Each row was made from one walk, in order. Every step used is in the known rows, and no mark comes twice. Write each row's walk.
Known rows
fediz -> giguz -> velu: [ 15   0   7 -20  -1   5  20  -3   0  -3  10  12 -11  -6   7   6   6   4
  15   8]
fediz -> lomu: [ 7 -7 12 -7 -1 17 12  1 -3  9  9  8 -7 -9  4  7  7  1 11  4]
giguz -> fediz: [ 15 -11  10  -5   1   6  32   2   0   0   9   2  -5 -12   6   6   5   0
  18   3]
fediz -> giguz -> rogi: [  7  -6   8 -16  -1   4  29  -1   0   4  13  12 -11  -1   9   5   6   8
  10   8]
giguz -> rogi: [ 9 -8 12  3 -1  3 16  0 -3  7 11 10 -7 -1 10  3  2  5 15  4]
lomu -> velu -> giguz -> rogi: [  1 -29  14   4   1  -1  24   1  -5  -5   3  10  -9   4   8   2   2   2
  11  -5]
velu -> lomu -> fediz -> giguz: [  2   5   9 -35   6  11  21   4   3  -2   5   1  -7  -2  13   6   7  -1
   7   0]
rogi -> giguz -> velu: [13 -8 11 -5  0  6 -3 -5 -4  0  9 12 -5 -5  5  9 -5  1 18  6]
giguz -> velu -> lomu: [  8 -12  13  -9   5   3  10   3  -1  -5   2   8  -3  -2  10   5   1   1
  19   4]
vevodo -> rogi -> gara: [ 13  -7  17  -6  -7   2  19   2  -7   6   6   9  -7 -11  14  -6  -5   3
  12   2]
rogi -> gara: [ 11 -11  13  -8  -4  14  11   0  -7   9   7   7  -5  -7   9  -2  -4  -4
   9   3]
giguz -> fediz -> lomu -> velu: [ 10 -27   9  -4   5  11  25   5  -2  -5   6   0 -12  -7   1   3   6   2
  14  -3]
fediz -> giguz: [ 10  -4  10 -26  -3  12  22  -1  -1   7  11  11 -10  -8   8   7   7   1
   7   5]
lomu -> fediz -> giguz -> rogi: [  9  12   6 -19   2   4  25  -1   3   1  14   3 -12   0  11   3   7   7
  12   4]
gara -> rogi -> giguz: [  9 -18  18  -4  -6  12  -1  -4  -5  10  11   9  -6   2   8   9  -6 -15
   7   3]
gara -> rogi -> giguz -> velu: [ 14 -14  14   2  -4   6  -3  -6  -4  -1  10  10  -8   4   7   8  -7 -13
  15   6]
gara -> rogi -> giguz -> fediz -> lomu: [  7 -25  12  -2   2  16  20  -1   0  -3  11   0  -9  -1   2  10  -2 -13
  12   6]
velu -> lomu -> fediz -> giguz -> rogi -> gara: [ -1  -4   8 -26   7   8  26   4   1  -6   5  -4  -7   6  14  -4  -2   0
   7   3]
gara -> rogi: [ 12 -12  18   1  -8   9  12  -1  -5   9   9   7  -8   0   9   4   2 -14
   8   3]
giguz -> fediz -> lomu -> velu -> gara -> rogi: [  6 -42  14  -8  10  11  29   4  -4 -13   9  -7 -16  -1   4   2   3 -15
  11  -4]
lomu -> velu: [ 13 -19  14  -6  -3   8   3   3  -7   8   5  10 -10  -4   7   3   4   0
  10  -5]

Which walk is each row?
[ -1 -41  17 -14   7  18  -3  -1  -9  -3   9   4 -14   4   3   7  -5 -18
   3  -4]
fediz -> lomu -> velu -> gara -> rogi -> giguz
[ 10 -16  11 -24   4   5  24  -4  -2 -11  12   6 -15  -1   8   5   2 -12
  12   7]
fediz -> giguz -> velu -> gara -> rogi
[  5 -23  17  -5   3   5  -2  -1  -3  -6   3   7  -3   7  10   8  -8 -15
  14   5]
gara -> rogi -> giguz -> velu -> lomu
[  8 -28  13  -7   4   3  21   4  -2  -8   6   4 -12  -9   5   4  -2   7
  15  -3]
vevodo -> rogi -> giguz -> fediz -> lomu -> velu
[  7   7   5 -20   1   9  23  -2  -1  -2  11  -1 -11   2  12  -5   0   4
   9   5]
lomu -> fediz -> giguz -> rogi -> gara
[  6 -12   7 -17  -2   9  26  -1  -3   2  11   8 -10  -1  10  -2  -2   4
   7   8]
fediz -> giguz -> rogi -> gara
[  4 -27  16  -5  -2   5  19   0  -6  -2   0  11  -8  -3   6   5   5  -3
   8  -8]
lomu -> velu -> giguz
[  0 -21  13   2  -1   5  33  -2  -5  -4   5   7  -4   1   8  -2  -5   0
  11   3]
velu -> giguz -> rogi -> gara
[  5   3  14 -17   6   9  11   4   0   1   3  -2  -3  -2  13   4   3  -4
  12  -3]
velu -> lomu -> fediz
[  2 -34  13 -14  11  15  25  -2  -1 -10  13  -5 -10  -3   3  10  -4 -17
  11   4]
velu -> gara -> rogi -> giguz -> fediz -> lomu
[15 -4 15 -3 -2 -6  6 -3 -3 -3  9 14 -7 -9 11  4 -6  8 21  5]
vevodo -> rogi -> giguz -> velu
[  5 -40  19 -14   4  10  -5  -2 -10   0   9   5 -12   4   7   6  -8 -18
   5  -5]
lomu -> velu -> gara -> rogi -> giguz
[ 13   4   9 -27   8   4  22  -5   1 -14  13  -4 -17   2  10   3   4 -13
  13   3]
lomu -> fediz -> giguz -> velu -> gara -> rogi
[  9   8  11 -12   8   3   8   2   1 -10   2   0  -4  -1  12   3   3  -1
  21   0]
giguz -> velu -> lomu -> fediz
[  6 -19   9 -10   6  17  21  -1   1  -2  11   2  -5 -10   1  12   0   0
  15   4]
rogi -> giguz -> fediz -> lomu
[  7 -47  15 -12   8   6  15   0  -5 -10  10  -3 -12   1   6   6  -6 -18
  10  -4]
lomu -> velu -> gara -> rogi -> giguz -> fediz
[ -5 -36  12   4   2  10  25   1  -6  -8   1   5 -10   5   4  -4  -2   0
   7  -3]
fediz -> lomu -> velu -> giguz -> rogi -> gara
[  4 -17  13 -13   6   6  -2  -1  -2  -5   3  10  -1  -2   8   9  -6  -2
  17   4]
rogi -> giguz -> velu -> lomu
[  7 -33   9  -9   6  14  11   2  -2  -5   7   2 -10  -6   0   8   0   0
  12  -2]
rogi -> giguz -> fediz -> lomu -> velu
